Each row comes from the steps of one path. Every step used is in the known rows, and no mark comes twice. Write the path behind each row, first mark first.
Known rows:
resa nonog fibedu voket rudu: [-0.21  0.14  0.24 -3.89 -0.58  1.67  1.24 -0.28 -3.62  4.17 -2.83 -1.40
 -0.25 -0.87 -3.05 -2.83  1.18  1.56  4.35]
nonog fibedu voket magonof: [-1.85  4.14 -3.31 -2.75  1.66  0.01  3.64  0.87  1.08  1.28  0.63 -0.52
  5.81  0.00 -4.99 -1.63  4.75  1.07  1.89]
nonog fibedu: [ 1.11 -1.97 -1.90 -1.77 -0.14 -3.08  5.72 -1.24  0.35  3.15  0.64 -1.67
  0.03  0.28 -1.36 -2.76  0.66  2.23 -0.93]
resa nonog rudu fibedu voket magonof: [-0.88  3.38 -1.25 -2.25 -1.87  2.48 -2.75  1.28 -1.87 -7.65 -3.89  2.10
  5.63 -2.63 -2.62  0.91  3.61  1.64  5.14]
voket nonog rudu: [ 0.90  0.72  0.96 -1.10 -0.20 -4.02  4.36 -1.89 -2.77 -2.20 -1.49 -0.62
  0.03 -0.29 -4.36 -3.21  0.29  0.39  2.63]
fibedu voket nonog: [ 1.05  2.91  3.01 -0.05  1.73 -1.66  1.66  2.44 -1.24 -2.07 -0.34  1.37
  3.73  0.11 -4.73 -1.03  1.59  2.53  2.69]
resa nonog rudu: [ 2.20 -0.46  0.39 -1.73 -2.55  0.05  1.76 -1.80 -4.49 -1.78 -0.94 -1.71
 -1.55 -1.64  0.41 -2.71  0.58  2.47  4.38]
voket nonog: [ 2.07 -0.48  2.98  0.71  0.85 -2.95  4.73 -0.84 -0.27 -0.82 -0.83  1.07
  0.41  0.92 -2.98 -1.11  0.53  0.31  0.79]
resa nonog: [ 3.42 -1.60  2.37 -0.01 -1.45  1.14  2.14 -0.76 -2.18 -0.43 -0.42 -0.08
 -1.22 -0.58  1.65 -0.71  0.73  2.29  2.47]
fibedu rudu: [ 3.22 -3.57  1.17 -0.20 -1.43 -1.90  2.80  2.48  0.51 -2.99 -0.84  1.32
  1.89  0.53 -2.30 -1.55  0.51  5.54  2.28]
resa nonog voket rudu fibedu: [-0.67 -4.39  0.92  1.47 -2.12  0.70 -0.84 -2.56 -0.84  1.71 -6.10  2.02
 -1.95 -1.67 -2.07  0.61 -1.87  0.58  1.65]
rudu resa nonog voket: [-0.80 -0.45  1.26  2.61 -1.43  1.35  1.06 -1.41 -2.43  4.04  0.52  1.20
 -0.29 -3.68  0.58  2.90 -2.17  2.38 -0.37]
rudu fibedu voket magonof: [-0.50  1.96 -0.93 -0.19  0.66  0.85 -0.36  3.78  3.59 -7.98 -1.67  3.47
  6.22 -0.41 -4.38  1.76  3.21  1.74  2.14]
rudu resa nonog voket fibedu: [-1.25 -1.82 -2.65  1.11 -0.94  2.78  4.97 -3.17 -2.42  2.76 -1.82  0.87
 -0.24 -2.81 -0.70  2.17 -3.12 -2.03 -1.78]
voket fibedu nonog: [ 1.65  0.20 -3.70 -0.76  1.36  3.18  6.76 -1.20 -2.63 -3.44 -3.04  0.15
  0.38  0.85 -2.33 -1.20  0.65  1.47  1.02]
resa nonog voket fibedu: [ 0.04 -1.75 -3.10  0.58 -0.61  1.99  4.83 -4.59 -3.03  4.00 -2.81 -0.50
 -0.13 -0.92 -1.16 -1.10 -0.48 -1.46  0.17]
rudu fibedu nonog: [ 1.93 -0.81 -0.15  1.31 -0.17  1.06  0.68  1.79 -0.75 -5.99 -3.47  2.95
  1.83 -0.73 -0.40  1.87  0.31  6.32  0.49]
nonog resa: [ 0.58 -1.01 -0.63  0.40 -0.08 -1.42  5.17 -1.50 -1.56  0.91 -0.46 -0.70
 -0.19  0.86 -1.75 -2.88 -0.72 -0.01 -1.55]
fibedu nonog rudu resa: [-0.49  2.52 -1.28 -0.33 -0.44  1.45  2.52  1.03 -4.62 -4.62  0.09  0.30
 -0.20 -3.16 -1.89  0.73 -1.48  5.58  2.51]
nonog rudu: [ 1.27 -0.76 -1.26 -1.41 -1.02 -2.70  3.68 -0.28 -1.33 -3.62  0.61 -1.79
 -1.34 -0.56 -2.45 -4.01  0.05  2.71  2.94]

Write each row's path:
[ 0.22  0.41  1.64  0.67  0.77 -2.69  5.77 -2.89 -2.93  2.27 -2.52  0.53
  1.11  1.18 -3.56 -2.09 -0.55 -2.25 -2.02]
voket nonog resa
[ 2.06 -2.72  0.03 -1.30 -3.66 -0.54 -0.52 -0.64 -2.62 -5.75 -3.97  0.98
 -0.20 -2.34  0.88 -0.35 -0.36  2.76  2.35]
resa nonog rudu fibedu
[ 0.16  0.03 -1.38  1.35 -0.28  1.22  1.55 -0.24 -3.38 -2.81 -5.31  2.57
  2.57 -0.64 -0.86  1.01 -0.75  3.65 -2.38]
rudu fibedu nonog resa
[-1.44 -2.46 -0.32  1.34  0.38 -1.51  3.33 -2.29  0.53  3.91 -1.29 -0.66
 -3.15  0.03 -5.54 -3.15 -1.21  0.50  2.57]
nonog voket rudu
[ 0.87  0.73  2.68  0.25  0.63 -2.19 -0.66  3.53  0.69 -5.81 -3.34  4.12
  4.93 -0.72 -4.23  1.45  0.65  2.71  0.50]
rudu fibedu voket nonog
[-1.08  1.51  1.34  0.34  0.48 -2.02  0.47  1.42 -1.93 -2.73 -5.10  3.62
  5.83 -0.50 -4.68  0.44 -0.60  0.12 -2.40]
rudu fibedu voket nonog resa
[-0.12 -0.01  3.49 -1.38 -0.60  3.82 -0.30  2.96 -2.37 -2.42 -1.20  1.57
 -1.31 -2.57 -2.65  1.33 -1.63  1.33  4.74]
fibedu voket rudu resa nonog
[-0.54  1.86  0.30 -2.26 -0.86  1.75  0.84  2.07 -3.21  2.58  0.77  0.43
  2.85 -3.55  0.24  1.93 -0.23  3.69  0.38]
rudu resa nonog fibedu voket
[-1.00  1.24 -5.23 -1.93  0.06  2.85  6.48 -0.71 -4.62 -5.96 -2.38  0.05
 -0.14 -2.31 -3.20  0.02 -2.30  1.12  0.99]
voket fibedu nonog rudu resa
[ 2.69 -4.77 -2.68 -1.75 -0.92 -0.42  6.67  0.73  0.49 -4.20 -3.17  1.13
  2.21  1.49 -3.77 -2.23 -0.22  1.02  0.87]
voket fibedu rudu
[-2.24  4.34 -1.26 -2.40 -0.19  3.43  1.75  0.98 -1.63  1.84  0.36  1.26
  5.42 -2.97 -1.76  3.00  2.69  0.56  1.39]
rudu resa nonog fibedu voket magonof
[-1.76  0.45  0.45  2.05 -2.15  2.72  0.65 -0.68 -1.38  2.48 -1.92  3.61
  5.42 -3.14 -2.43  4.44  0.95  2.21  1.89]
fibedu rudu resa nonog voket magonof
[-3.17  0.76 -0.33  2.43  0.96  2.66  2.26 -0.95 -2.84  2.87 -2.01  1.44
 -1.96 -2.61 -4.93  1.48 -2.82  3.38  1.84]
fibedu nonog voket rudu resa
[ 2.87 -3.27  3.34 -0.02 -3.17  1.57  0.97  2.51 -2.10 -2.24 -1.32  2.97
  1.77 -2.37  0.89  3.11 -1.52  4.80  1.73]
fibedu rudu resa nonog
[ 1.99 -1.56 -0.14 -2.22 -1.50 -0.21  3.80 -2.45 -2.82  4.83 -0.96 -1.59
 -0.18 -0.69  1.61 -1.46  1.13  1.98  0.41]
resa nonog fibedu
[ 0.96  2.55 -1.78 -0.93 -0.28  0.55  2.37 -0.43 -5.17 -3.64 -1.15 -1.16
  0.06 -1.18 -2.15 -2.48  1.13  6.10  4.27]
fibedu nonog rudu
[-2.47 -0.23 -0.85 -3.08  0.80 -0.23  3.22  2.63  0.04  1.36 -0.04 -0.14
 -0.16 -1.62 -5.65 -0.85 -1.83  1.22  1.30]
nonog fibedu voket rudu resa
[ 0.34  2.25 -1.04  0.95  0.62  1.91  3.82 -1.49 -5.36  0.96 -2.26  0.01
  1.07  0.08 -1.29 -1.39  0.19  3.37 -0.39]
fibedu nonog resa
[-0.50  0.61  1.42 -0.63 -0.34 -3.19  4.54 -0.33 -2.18 -3.29 -0.21  0.95
  0.11 -2.09 -3.87  0.02 -2.24 -0.11  0.81]
voket nonog rudu resa
[ 0.90 -2.43  0.50  0.11 -0.09  1.86  1.09  1.00 -0.39 -5.47 -6.02  2.63
 -1.37 -0.04 -3.29  0.39 -0.75  3.59  2.71]
voket rudu fibedu nonog
[-0.74  2.63 -1.47  2.96  1.03  1.12  1.62 -1.42 -3.60  3.50 -0.68  0.27
  1.51 -1.44 -2.36 -0.15  0.80  6.60  1.42]
fibedu nonog voket
[ 0.08 -2.11  1.77  2.12 -3.04  0.92 -0.28  0.51 -3.05  3.18 -1.43  2.97
  2.74 -3.74 -0.61  3.38 -1.97  5.34  0.73]
fibedu rudu resa nonog voket
[ 0.49 -3.54 -0.92 -1.79 -1.92 -2.50  4.54  2.23  0.31  1.41 -0.22  1.35
  2.91 -1.59 -2.05  0.97 -1.63  4.66 -1.75]
nonog fibedu rudu resa
[-0.10 -0.76 -0.90 -0.93 -1.25 -1.97  3.82  0.94 -0.80 -4.63  1.74 -0.41
 -1.37 -2.52 -2.28 -0.69 -2.42  2.25  1.31]
nonog rudu resa
[-0.22  4.12  0.93 -1.74  0.71 -2.77  1.22  1.34 -3.65 -3.51 -0.88 -0.09
  3.35 -1.11 -5.92 -3.19  1.41  2.48  4.38]
fibedu voket nonog rudu
[ 0.57 -0.55  0.21 -1.55  0.76 -4.31  6.40 -2.60 -1.03  4.67 -1.37 -0.32
  1.46  0.65 -3.13 -2.05  0.89 -0.07 -1.33]
voket nonog fibedu
